Each row was made from one small tree. The marks that hang from a mark follow it in brackets, in the order of their numbers. Every link used is in the known rows. Write each row's tree.
Known rows:
k965[k26[k15 k69 k323]]: [ 13  11 -25  27  13   7  -4  10 -11   0  -8  -4  14  14 -10   3   3 -17
  -3   3 -17  -3   9   1  -3 -14   1  -4   3   3 -33  -4 -12   2  -2  35
  12 -11  -5  13  -9  18  12   8  37   0 -22  -4  -9 -10 -13   7   2  -1
  -3 -10   1  33  12  16   9]
k323[k950[k932[k555[k936[k221[k69]]]]]]: [ 12  -3   0 -24  -5  -3  10   1 -14  12  -6  -2  28  10 -33   6   9  -2
  20   2 -10  -7   6 -21  -8  10   0  -5  -2   5   1   6  -1 -15  11   0
 -11  -4  11  -6  -4   4   8   7  -3  -3 -22   5 -15   3   2  -5   8  -1
   4 -12  -2  12 -21   9   1]
k323[k950[k932[k555[k936]]]]: [ 14   3  -5 -13  -4  10   5  13 -15  12  -3  -7  38  13 -38   8  10  -2
  14   9  -4  -3   2 -24 -11  15  10  -8   3   0   0  10   2  -6   9  -2
 -12  -8  12  -9  -6   3  -1   8   3  -1 -28   4 -15  -2   5  -9  14  -8
   1 -18   0  16 -19  12   2]
k965[k26[k15 k69 k323[k950[k932]]]]: [ 13  23 -19  28  17   6  -5   9 -12  -5 -11  -7  18   9 -15   4   6 -16
   8 -13 -25  -6  14  -4  -6 -12   3  -6   3   6 -32  -5   0  -2  -4  33
   4  -3  -6  18  -5  17  17   6  33   2 -26  -5 -18 -11 -10  11   4  -1
   4 -10   1  29   3  21   9]
k965[k26[k15 k69 k323[k950] k936]]: [ 12  28 -23  35  15  -6  -5  -1 -11  -4  -2  -4  14  22   3   7   4 -11
   4  -9 -26   2  20  -2  -2 -17  -2  -5   5   9 -41   5   8  -1  -2  43
   3  -1  -5  20 -11  27  15   5  45  11 -24  -2  -7  -8  -9  12  -3  -3
   5 -23  -2  30   4  18   5]
k932[k555]: [ 16 -14 -16 -22  -2   8   5  19 -10  13   0   1  31  20 -34   0  11  -2
   6  38   6   1  -4 -17  -3  10   5  -5   4 -17  -2   9 -22   2  13  -2
   0 -16  12 -19  -5   5 -11  12   5  -3 -16   6  -7  -2  -3 -17  15  -6
 -13 -14  -3  18   2   4   4]
k932[k555[k936[k26]] k950]: [ 13 -13  -4 -38   5  17   7   2 -13  10  17  10  51  14 -26  10   5   2
   6  34   7   8 -13  -5   1  22 -10   9  15  -5  -1   9  -5   0  10  -9
 -33  -2  21 -42 -13  -1 -11   6   9   4 -10  12 -12 -11   3 -13  13 -13
  -2 -14  -8  24  -2   4  11]
k26[k15 k69 k323[k950] k936[k555]]: [ 16  48  -2  27  23 -28   0  -7 -12 -20   9   0  24  23  17  -3  -2 -13
   7 -14 -29   1  18  -9   8 -36  -2  -6  19  19 -28   7  12  10   5  43
   0   4 -15  37 -10  37   5  -5  27  17 -19  11   1 -10  -7   5  -6  -1
  14 -39  -6  11  -4  20 -14]
k218[k936[k26 k221[k69] k555[k932]]]: [ 11  -6  11 -30  -5   0  23   1   8  22  -4  18  11   6  -6   2 -13 -24
  16   4  17  -6 -13   4   1   6 -11  13  -4  12   1 -18  -5 -13   7  -6
 -13 -14 -17  13  -2  10   4   6 -14 -14   2  21   7  -4 -20   1  -5   9
  -4 -15  13  -5 -15   2  -3]
k218[k936[k26 k221 k555[k932]]]: [ 12  -2  11 -26  -3   6  18  11  10  22  -3  15  18   3  -8  -2 -19 -30
  17   7  21  -4 -21   5  -1  12  -6  15  -3   7   4 -20   3  -9   5 -12
 -18 -13 -21   9  -6   8  -4   7 -12 -13   3  22   5 -11 -15   4  -4  10
  -9 -22  13  -1 -19   6  -1]
k221[k69 k936[k555]]: [ 18 -23  -2 -12  -9  -4  20 -10 -16  17 -11  -1  -9   9 -24   1   1  -7
   1  23  -2   1  10 -11   2 -18   0  -6   2  21 -14  10 -21  -2  15  11
  13 -22  17   8   0   4   8  -2  -5 -17 -19  -2  -1  19 -12  -6   6  -3
   5 -12   1  -3  -8 -11 -15]
k221[k69 k936[k26 k555[k932[k950]]]]: [ 12 -24   4 -31 -10   1  25 -16  -3  12  -7  10   2  10 -14   7  -2 -17
   5  13   8   6   0   8   7   3 -15   6   4  26  -9  -3 -11  -7  15   1
  -9  -2  10   3  -5  -3   6  -7  -9 -16 -10   0  -2   9 -13   2   2   0
  13 -10   2 -11 -10  -9  -3]
k677[k69]: [ 17  -5 -28   4  20   8   1   2 -12  24   1 -13   2  -6 -28  -7  13 -14
 -16  34  -3   0  -6   2  -6 -11  15 -11   0 -16  -7   9 -16   8   5   6
  26 -20  -7  -9 -16  15  -5   0  10  -2 -16   1  -2   9  -1  -9  11  -6
 -13 -24   1  13  -8  -1   5]
k218[k936[k555[k932]]]: [ 12   8   2 -17  -2  12  15   8   0  29   3  10  22  20 -24   7  -5  -6
   7  22  18   1 -11  -8  -9   7   6   4   2  11   0  -1  -1  -2  12   0
  -3 -28  -8  14  -6  10 -10  12  -1  -3  -9  16  12 -13 -16  -6   5  -3
 -16 -26  13   7 -13   5   2]
k936[k26 k221[k69]]: [ 15 -27  -4 -22  -1  -7  10   2   1  13 -16   4  -4  -5 -13 -12  -5 -34
   4  10   0  -8  -9   3   3  -7 -14   3 -13 -13  -9 -17 -27  -9   2  -2
   3   5  -1 -12  -6  12   7   3 -14 -19  -7   1 -11  17  -4   4   1  10
  -1  -8   6  -1 -12  -1  -7]
k555[k932 k936[k221]]: [  6 -13   2 -30 -17   0  19  -7   8  33   2   6  24  20 -19  14  -5 -12
   0  19  17  -3 -23  -9 -12  30  -6   2  -9  14   8   6  -1 -22  15  -9
  -4 -14   1 -10 -27   8 -13  12  -4  -6 -11   6   9  -3  -6   0  -4   3
  -4 -21   6  18 -12   7   2]
k950[k932[k555]]: [ 16  -4  -9 -20 -16  17   2  24 -16   9  -6  -5  32   8 -43   3  15  -2
   9  22   9  -3   1  -9  -4  18  14  -5   3 -11   4   2 -18   3  11  -1
   7 -18   4  -7  -6  -6  -5   5  -1   2  -7   4 -13   1   6 -14  12   0
 -11 -10   1  10   3   8   9]
k221[k69]: [ 15 -17 -14  -9   5   0   6  -4 -15  21 -11  -4  -3  17 -32  -3  13  -2
 -10  28  -2  -2   9 -15  -4 -14   0  -9  -8  -6 -15   2 -33   0  15  12
  22 -15  16  -4  -3  11  -1   7  -1  -9 -17  -3  -3  18  -4  -8  11  -3
  -8 -10   5  10  -6  -2  -3]
k965[k26[k15]]: [ 15  -8 -27  15  -4  20  -6  23  -7  20 -22  -4   5  14 -25   1  -2 -12
  -7  22  -7   4  -6  -5 -12   5   0  -6   1  -7 -26  -1  -8   3  -1  21
  13 -21   8  -3  -3  12   7  15  26  -3 -20  -3  -6  -6  -7   1  10  -5
  -8 -12   2  24   0  11  12]
k221[k69 k936[k26[k15] k555[k932]]]: [ 13 -16   3 -22 -14  -1  23   2   0   8 -18   9  -9  13  -9   9  -8 -21
   1   9   3   4  -3   5   4   0 -15   1   6  28 -12  -6  -8  -9   9   9
   0 -11   3  18   0   5   7  -2  -1 -15 -17   3   3   9 -18   0   2   5
  18 -12   1 -17  -3  -5 -12]
k221[k69 k936]: [ 15 -23 -10  -8   1  -1  17 -12 -13  23 -11  -6 -18   9 -30   8   9  -2
  -8  20  -4   2  20 -10  -2 -10  -3  -8  -2  10 -18  11 -21  -7  13  17
  18 -20  20  -2  -7   5   4   2   3 -15 -22 -11  -2  22  -8  -5   7  -1
   2  -7   4   5  -4 -14  -9]
k950[k932[k555[k936]]]: [ 15  -3  -4 -23 -17  18   5  20 -20  12  -3  -3  38   7 -38  12  13   3
   6  22  12  -6  -6 -15  -6  23  14  -5   7   1   8   6 -13  -3   9  -3
  -1 -23   8 -10  -9  -6  -8   5   3   3 -13   9 -11  -1   5 -16  10  -4
  -6 -12   0  17   3   9   7]
k965[k26[k69 k323]]: [ 12   2 -24  21  11   8  -1   0 -11   5  -5  -5  16  10 -13  -1   7 -19
  -1  13  -7  -6  11  -1  -4 -14   9  -2  -9  -2 -29  -3 -20   1   3  27
  11  -9  -4   2 -11  13  10   5  25  -7 -21  -6 -13  -5 -12  11   2  -3
  -7  -9   5  36   6  12  12]
k932[k555[k936[k26[k15 k323] k221]] k950]: [ 11  -7   3 -39   8   3  10   0  -6   2  19  13  50  14  -6   6  -3  -7
  19  16  -7   3 -12  -3   4  20 -19  14  17  -2  -1   1  -1  -7   5  -5
 -37   3  10 -31 -13   7  -5   9  15   2  -7  14 -16 -17  -5 -10   4  -3
   2  -8 -12  24   3   7   5]

Which tree is each row?
[ 12  19 -19  29   4 -10  -3  -2  -6  -1  -4   1   7  11   9   3  -2 -17
   3  -6 -19  -3  15   9   3 -11  -3   1   3   9 -34   1  -1  -5  -1  38
  13  -7 -12  18 -17  24  14   1  40   9 -10   3  -2  -7  -9  14 -12   6
   0 -18   1  29  15  15   5] : k965[k26[k15 k69 k323 k936[k221]]]
[ 15  -8  -5  -7  -8 -17   6 -12  -8  19  -4  -1  -7  13 -11  -3   6  -6
  -4  17  -3  -1  11  -5   2  -6  -6  -4  -8   0 -14   8 -12  -4  14  15
  19 -10   4  -2 -17  17   2   1   4   4   0   3   6  18   4   1  -5   2
  -6 -24   4   8  -6  -1  -8] : k26[k936[k221[k69]]]
[ 10 -19   1 -26 -13  -1  25 -22  -8  18  -3   5   1  21 -25  10   6  -4
   1  19   5   7   7  -1   2   3  -9   2   5  26 -11  10 -11  -9  23   5
   3 -13  14   7  -6  -2   3  -4  -6  -8 -11  -3   7   9 -14  -2   2  -5
   6  -9   2  -4  -9  -9  -4] : k221[k69 k936[k555[k932[k950]]]]
[ 10   7 -16  15   5  -8   2  -2  -6   6  -7  -2   3  23   5   6  -1 -15
  14  -5 -27   0  18  -7  -4  -9 -11  -2  -1   7 -38  -3   2 -15   0  32
  -2  -4  -1  13  -7  25  24   9  35   4 -18  -1  -9  -2 -13  15  -5   0
   3 -15  -5  22  -7  14   2] : k965[k26[k15 k323[k950] k936[k221[k69]]]]
[ 16   9  -8   5  32  -3   5   3  -5 -11   1  -2  22   7  -6  -9   1 -36
   2  -1 -11  -8   3  -2   4 -24   0  -3  -3  -9 -19 -15 -14   5  -2  15
  -9  17  -8  -1 -11  20  -2   0   5 -12 -24  -1 -20   1  -5   6   5   4
   7 -23   3  15 -12  12  -3] : k936[k26[k69 k323[k950]]]
[ 15   6  -4   1  19 -15   4   9   5 -11  -7   3   7  -8   9 -13 -12 -44
   6 -12 -14 -10  -6   9   9 -17 -13   5   1  -9 -13 -22 -13   0  -7  19
   1  12 -21   5 -14  24   4  -1   8 -10  -8   3 -13  -2  -9   8  -7  16
   4 -15   0   9   5  11 -11] : k936[k26[k15 k69 k323] k221]
[ 19   9   1   7  14  -7  14   5  -4 -11  -6   1   7  -1   2  -6 -15 -34
   9  -5 -15  -1   2   0   7 -21  -5   0  16  18 -19  -6   4   2  -2  19
 -13   1  -7  18  -4  16   5  -5   9 -16 -24   3 -11  -2 -12   6   3   4
  19 -22  -2   0  -7   4 -15] : k221[k936[k26[k15 k69 k323[k950]] k555]]
[  8  -1  16 -32   3  -3  27  -2   5  13   5  18  17  13   4   1 -12 -30
  22  -2  13  -9  -6   5   3  -4 -10  14  -6  12  -2 -24 -12 -15   6  -2
 -21 -13 -22  16  -2  13   4   6  -8 -14   1  20  -1  -6 -26   6 -10  10
  -3 -12   9  -1 -13   4  -5] : k218[k936[k26[k323] k221[k69] k555[k932]]]
[ 16   6  -2  -3  17   5   6  14  -8   3   1  -2  27  15  -1   8  -7 -21
   2   8 -10  -3 -13 -17  -7  -5  -6  -4   7   4 -14  -8  -3  -3  -7  11
 -20  -6   6 -10 -12  21  -5  12  13 -10 -30  11 -15  -5  -7  -2   8  -2
   9 -26  -3  18 -11  12  -9] : k555[k936[k26[k15 k323[k950]]]]
[  3 -16   9 -39  -8  -4  27 -10   7  14   5  12  24  22   3  16  -4 -28
   6   6  14 -10 -17  -3  -3  15 -18   7 -12  18  -2 -14 -15 -27   9  -6
 -16  -2  -8  -6 -20  10  -2   7  -3 -15 -11   9  -2   1 -16   5 -10   8
   8 -11   4  10  -7   6  -2] : k555[k932 k936[k26[k323] k221[k69]]]
[ 14  -5  -2 -29   7   9  12  14 -10   2   8   6  48  24 -13  10   0 -12
  13  22   1  -4  -9 -20  -4   9  -2   0   6  -2  -4   0 -10 -10   4  -2
 -31  -7   9 -22  -8  10  -8  10  10  -7 -27  13 -18  -7  -6 -13  12  -6
   5 -20  -7  22  -7   8   1] : k932[k555[k936[k26[k323[k950]]]]]
[ 13   0   4 -15 -25 -16  12  -4   3  17  -2   3  14  19  -3  -4  -7 -17
   7  20  11   1 -11  -1   0  11  -2   3  -3   9   0   5   2  -5  19   1
   3  -8  -9  11 -19  12  -5  -2  -6   3   4  13  16   1   0   4 -10   3
  -6 -32   5  -1 -12   7  -4] : k26[k936[k221 k555[k932]]]
[ 18   5   7 -12   6   1   9  20   2  18  -9  12   8  -8  -3  -7 -25 -28
  18   5   3  -4 -18   2  -2  -3  -7  10  10   1  -2 -19   5   1  -5   0
 -10 -18 -17  10   1  18   2   9  -2  -9  -2  23   1 -12 -14   0   2   9
  -7 -22   7  -1 -11   7  -9] : k218[k936[k26[k15] k221 k555]]
[ 16   9  -4 -11   6   7   4  10 -15   0  -6  -1  37   4 -30   8   7 -11
  13  -1  -6  -6   0 -12  -5   9   5  -6   3   4  -2   2   6  -4   5   1
 -14   4   3  -5  -8   4   1   3   1   0 -26   6 -17  -1   6  -6  11  -2
   9 -21   0  14 -14  12   3] : k323[k950[k932[k555[k936[k26[k69]]]]]]
[ 16  34  -1  21  18 -24   6 -20 -14 -14  14  -2  29  19  10  -7   5 -14
   8  -2 -18  -4  19 -10   7 -38   7  -5   5  16 -23   7   1  10  13  29
  -4   7 -12  26 -14  27   4  -9  14   8 -18   7  -2  -3  -3  10  -7  -4
   7 -37  -1  16 -11  14 -10] : k26[k69 k323[k950] k936[k555]]
[ 15  26 -11  20  18 -16   3 -14 -14  -7  14  -5  18  17   5  -1  15 -10
  -9   7  -9  -2  23  -2  10 -29   8  -6   1   5 -25   9 -14   8  10  34
  15  -3  -9  14 -24  24  -5  -5  24  12  -9   4  -1   6   0   2 -11   0
  -3 -30   3  23  12   8  -5] : k26[k69 k323 k936]
[ 18 -12  -6 -10   1  -3   3  21   8   7 -20   2  -1  -9 -10 -13 -17 -39
   4   9  -6  -5 -18   5   0   1 -14   3   1 -16  -5 -18  -8   2  -7   2
   1   3  -7  -8 -10  17   0   7   0 -13  -7   5 -10   2   0   1   3  12
  -2 -15   2   0  -7   7  -8] : k936[k26[k15] k221]
[ 16 -23   4 -24  -2  -3  12  -5  -7  16  -8   5   8  -2  -9   3  -8 -20
   1  14   6 -10 -16  -8  -4   0 -12   2  -9   6  -3  -8 -18 -12   2  -2
  -3  -9   4 -17 -13  10   2   4  -8 -15 -13   9  -6  12  -3   0   1   5
   4 -14   4  13 -10   1  -7] : k555[k936[k26 k221[k69]]]
[ 12 -14   0 -18 -15   5  20  -7  -2  21   1   2  12  13 -26   4  -2 -13
   4  26   8  11  -4  -2  -2  14   0   3   8  19  -2   9   1  -2  18  -1
  -8 -12  10  -1 -13  -2  -7   0  -5 -11  -9  -1   6  -1  -8  -1   4  -5
  -1 -18   2   2 -14  -4  -4] : k221[k936[k555[k932[k950]]]]
[ 14  32  -5  24  15 -31   2 -10  -3 -11   9   0   6  11  18  -3   1 -17
  -3 -13 -21  -4  18   6  12 -25  -8   0  10   7 -23   4   1   2   2  40
  16   1 -19  24 -23  33   0  -3  31  15  -5   5   5  -2  -4   4 -16  11
   2 -28  -3  19  14  13 -13] : k26[k15 k69 k323 k936[k221]]
[ 23  -9  -4  -2   1   1  14   4  -6   1 -12   0   1 -13 -14  -6 -12 -29
  -1  16   5  -2  -5   6   6 -13   1   1   8  16  -9  -1  -5   7   5   7
   1  -6   0   5  -8   4   0 -10  -4 -19 -16   2  -5   7  -3   2   4   2
   8 -22   5  -2  -4  -4 -11] : k221[k936[k26[k69] k555]]
[ 12 -15   2 -42   3   3  10  -7  -8   7  10  16  39  11 -16   9   1   1
  15  19  -4   5 -14  -2   5  21 -24  12  17   1  -1   4  -3  -9  10  -3
 -28   1  15 -30 -10   5   0   7  11   5  -6  15 -10  -9  -2 -13   6  -4
   3  -7  -9  18   3   5   6] : k932[k555[k936[k26[k15] k221[k69]]] k950]
[ 19  -3  10 -10   6 -18  13   0  -3 -15  -2   7  20 -10  12 -26 -19 -50
  17   0   1 -16 -17   8  10 -24  -5  10  -3  -1  -3 -24 -21   3   2   3
 -10   9 -27  10  -8  16   8 -10 -14 -19  -2  10 -14  -2 -10  14  -9  13
   4 -19   2   1  -4  10 -10] : k936[k26[k69 k323] k221 k555]
[ 13  23  -5   2  -4 -12   5 -22  -8   4  10   6  29  18  -7   2   6  -2
  -6  16   7   7   2  12   8  -3  -1   2   8  20 -10  16   7  13  24  19
   9   4  -7  17 -22  12  -5 -11   6  19   3  11  18  -3   4   4  -9  -4
   1 -37   5   9   0   9   3] : k26[k69 k936[k555[k932[k950]]]]
[ 12   9  -5   1  15   3   7   8 -10   4   3 -13  25  18 -24  -5  12 -18
  12   3 -14  -6  13 -20  -7 -10  13  -8  -5 -11 -13  -8 -15   1   3  10
  -8  -1   4   1  -7  14  -1   7   5  -9 -23  -7 -23   0  -5   4   7  -2
  -4 -15   1  17 -19  13  -2] : k26[k323[k950[k932]]]
[ 12 -11   0 -32   2  -1  14  10  -2   4   9   8  44  16  -8   5  -6 -20
  23  16  -2  -7 -12 -17  -2  12  -7   4   3  -3  -1  -4  -9 -17   4  -7
 -32  -3   3 -21  -9  10  -3   9   4 -10 -22  12 -17  -8  -8  -7   5   0
   3 -14  -7  20  -8  10   0] : k932[k555[k936[k26[k323[k950]] k221]]]
